Each row was made from one walk, in order. Every step used is in the known rows, and no mark comes twice. Write each row's walk.
Known rows
T > X > F > S > C: [ -4   4 -21   4   0   7  -2  -9 -21 -20   7 -13   6  -2 -39  -9  -6  11
 -40   5  -3  -7 -37 -16]
C > N > W > S > F: [ 21 -18  -5   7   8  16  12  -7 -13  -4  19  17  32  10  -5   5  14  -8
 -30  13  33 -13   9  -2]
M > W: [ 11  24   8   1   7  16   3   4 -15  -5  14  -4  -1 -25   1   9  16 -12
 -20  -3   0   2 -10  -1]
M > C > S > F > X > T: [-23   3 -17  32  -1  12  -9  -6 -16 -25  21  19  18 -21 -10 -11   6  10
 -57  14  21 -12  -6   6]
W > S: [  7  -1  10  -9  -1   9  -4  17 -15  -7  16  15   4  -8   2 -14  14  16
 -21   9  13  -1  10  16]
X > F: [  5   6 -11  -2  14 -14 -10   4 -12 -12   3  -5   6  -2 -22   0 -17 -12
 -23   4 -10   5 -20  -8]
Z > F > M > C > N > W > S: [ 24 -20  21  11 -25  15  15  -8 -25 -19  25  48  34  12  12   7  25 -10
 -37  14   6 -12   9   5]
N > F: [  5   9   6 -13   8 -13  13  11   2  -8  12   2  -1  12   2  17  -8  -4
 -25 -14 -17  16 -18   3]
S > C > N: [ -2  12  12  27  -7   6  19  -1 -27  -1  19   6  16   5   0   8  17 -13
 -21  -5  15  -2  -3  -7]
X > F > S > C > N > W > M: [ 11 -21  -6  21   8   5   6 -21 -22 -16  11  21  20  18 -30  -8  11   0
 -40  29  -2   6 -20 -12]
W > N > F > S > C: [ -6   4  14 -16  -2  13  37   2 -25 -18  32   5  -2  19   0  10  12  -6
 -19  -8  -5  12  -3  -1]
S > C > N > W > M: [ 12 -16   6  31  -7   8  16 -16 -29   1  13  19  28   8   4  10  22 -17
 -29   4  14   4   1  -3]
N > W > S > F > X > T: [ 24 -36 -23  13  -8  27 -20  -4 -10  -6  10  20  32 -14 -10  -8   8   2
 -31  29  16   4   8  -6]
Z > W > M > C: [  9 -16   9  24  -9   3  13  -9 -22 -18   6  19   8   5   8   3  19  12
 -30  -5  14  -5   1  13]
S > F: [ 19  10 -11   7  12   7 -11  10 -27 -13   1  -1  -3   2 -11   6  -9 -13
 -36  -4  16   3  10  -9]
Z > F: [ 27   1  19  -8  -2   0   0   5 -23  -7  22  11   4  15   8   2   5 -20
 -20  -4  -4   4  12 -11]
F > M > W > N: [  5  14  23   7  -3  32  19   7 -27 -12   4  26   4 -17   3  14  26 -18
 -14   5   3  -4   2   6]
Z > C > N > W > S > F > M: [ 23 -13  10   0 -17   8  13  -2 -11 -16  19  34  18  26  -8   2  15 -10
 -35  16  37 -18  13   2]
Z > F > S > C: [ 22  -3  25   9 -11  15   6  -2 -29 -10  28  21   3  24  -3 -11  23  -4
 -28  12  -8   9   7 -20]
W > M: [ 10  -5  11   5  15   5  -1   5 -27 -14   2  23  -4   4   5  -5   9  -3
 -33   0  10   5  11  21]
Z > W > S > C > N > F: [ 15 -23  19  15 -26   5  25  -7  -8  -5  20  13  20  15   5   6  30  23
 -15   3  16  -3   0  -5]
S > C: [  2  10   6  24 -11   1   1   6 -27   2   7   2   5  -5   0   5  10  -9
 -19  -6  -3  15  -4  -7]
M > C > N > W: [ -9   6 -10  19   0   3  23  -9 -13 -14  27  11  33  -3   3  15   8 -13
 -36  -7  15 -13 -18  12]
N > W > M > C > S > F: [ 15 -32 -16  21  10   2  -6 -21 -22 -11   1  31  23  -1   1   1   9  -6
 -55  12  11   6   2  12]
S > F > X: [ 17   7 -11  16   5  27  -8  17 -23 -20  16   1  -1  -3 -27   0 -12  -4
 -48  -2  23 -12   6 -12]

Which walk is each row?
[  0   7 -26 -10   9  -4  -7  -4 -15 -18   2 -21   7 -10 -30   1 -19  -2
 -34  -8   0 -10 -32  -9]	T > X > F
[ -5  10  11  26   2  18   7   6 -20  -4  12  17  -2  10 -17 -16  23  12
 -25  14  -4  11 -10 -11]	F > S > C
[ 14 -27  27  24 -31  11  26  -5  -9  -6  10  29  23  16   4   8  35  25
 -15   9  14  -5   0  -3]	Z > W > S > C > N > F > M
[ -3 -14  10  11 -28  22  12   0 -16 -16  36  21  28  -5   0  -6  25  19
 -30  19  18  -4   1   8]	W > S > C > N > F > X > T
[  3 -15  -9  17  -9   1   4  -9 -14 -23   6  33  37  -4 -18   6   4  -2
 -40  23   1  -9 -23   8]	X > F > M > C > N > W > S
[  9  16  21  20  -1  24   5  10 -16  -6  -7  30   4 -19  -2  10  24  -9
 -19  10  -4   0  -8   4]	F > M > W
[  7 -41 -22  32   1  17 -14 -23 -18 -16   7  35  33 -13  -4  -7  11  -3
 -56  26  15   2   2   8]	N > W > M > C > S > F > X > T
[  4   1   9  25  19  13  -7  -3 -14  -4  -8  33   3  -7 -14  -7  20   3
 -44  21  19  -6   6  -8]	C > S > F > M > W
[ 19   5  -1  22   5  16  -9  13 -27 -14 -14  25   2   4 -13   9  -2 -11
 -37   6  12   0  10  -6]	S > F > M
[ 14 -24 -11  16   3   2   0 -13 -21 -10   5  25  23  -5   8   7   8 -11
 -40   3  -1  11  -5  18]	N > W > M > C
[ -1 -14 -25   4 -12  10   6 -16 -17 -27   6  11  35 -11 -27   5  -1   6
 -47   9  12 -23 -34   5]	T > X > F > M > C > N > W > S
[  5  -6  16   0 -20   7  18   1 -21 -10  30  17  19   4   6   3  23  16
 -30   6  15  -1   3  11]	W > S > C > N > F
[ -7  -1  10   8   7   9  28  -9 -25 -38  29  33   9  17   3   3  17  12
 -60   2  14  -9  -7  32]	W > M > C > N > F > S
[ -6  -2  -8  13  -7   7  21  -7 -14 -18  32  18  35  -7   6   8  15   0
 -39   1  21 -15 -11  19]	M > C > N > W > S
[ -2   4  18 -17   0   9  34  10 -20 -17  16  17   3  13   7  21   4 -18
 -14 -13  -4   6   1   9]	W > N > F > M
[ -7   5 -18   6   4  11   9 -14 -20 -22  14 -11  13   4 -40  -7  -1   8
 -41   5   9 -17 -35 -16]	T > X > F > S > C > N
[  2   6   6  -3   0   8  16  18   5 -16  27   3   1   7 -14  11 -10   5
 -36 -12 -10   2 -22   1]	N > F > X
[  0   0  11  14  17  20   3  -5 -23 -10   0  30   3  -6 -10  -4  22  -4
 -40  17  24  -9  14  -6]	C > S > F > M > W > N
[ -1   0  -1  15  28  -1 -10   1 -12  -1  -1  15   0   3 -13 -14   5   3
 -41  12  21  -2   9 -10]	C > S > F
[  0  14  22 -17  -3  -4  32   4   3 -22  38  16  -3  42  -9   1   9  -1
 -33   0  18 -10  -9   2]	Z > C > N > F > S
[  7  -1  10   5 -29  35  13  -9 -17 -19  40  11  23 -29   2   6  35  11
 -32  19  14  -5  -7   5]	M > W > S > C > N > F > X > T
[ -4 -12 -22  24 -16  27   9 -12 -19 -29  36  18  44 -14  -5   4  12   1
 -50  15  32 -21  -5  11]	M > C > N > W > S > F > X > T
[ 15 -18   9  26 -22  20  16  -3 -20 -21  10  28  22   7  -3   4  27  23
 -32  11  36 -22  11   3]	Z > W > S > F > M > C > N
[-11 -15  -8  28   2  18  -9 -13 -31 -34  16  36  13 -14  -4 -16  14  13
 -66  19  27 -10   9  25]	W > M > C > S > F > X > T
[  4  -1  -9   4 -18  19   6 -15 -27 -25   7   4  23 -19 -27   6  11   7
 -42  10  13 -22 -28  -4]	T > X > F > M > W > S > C > N
[ 23 -29  -3  11  13   4  -5  -8 -15   2  -4  25  18   3   4   2   8 -15
 -27   7  -1  14   2   7]	N > W > M
[-17   9 -11  27   3  10   1   1 -17 -24  24  15  10 -13 -15  -7   2  12
 -65   3  22 -17  -8   7]	M > C > S > F > X
[  3  -8  16   7 -24  20  20   6 -18 -15  40  18  20   1  -4  -1  21  21
 -37   7  19  -9  -1   9]	W > S > C > N > F > X
[ 10   0 -20  22   0  31 -19   9 -21 -21  11   4  10 -11 -21  -4  -8  -6
 -39  13  22  -6   8 -13]	S > F > X > T
[  0   6  -7   4  20  -1  -4   3  -9 -16   8   6   1  10 -35 -15  -4   5
 -29  21 -11   4 -24 -12]	X > F > S
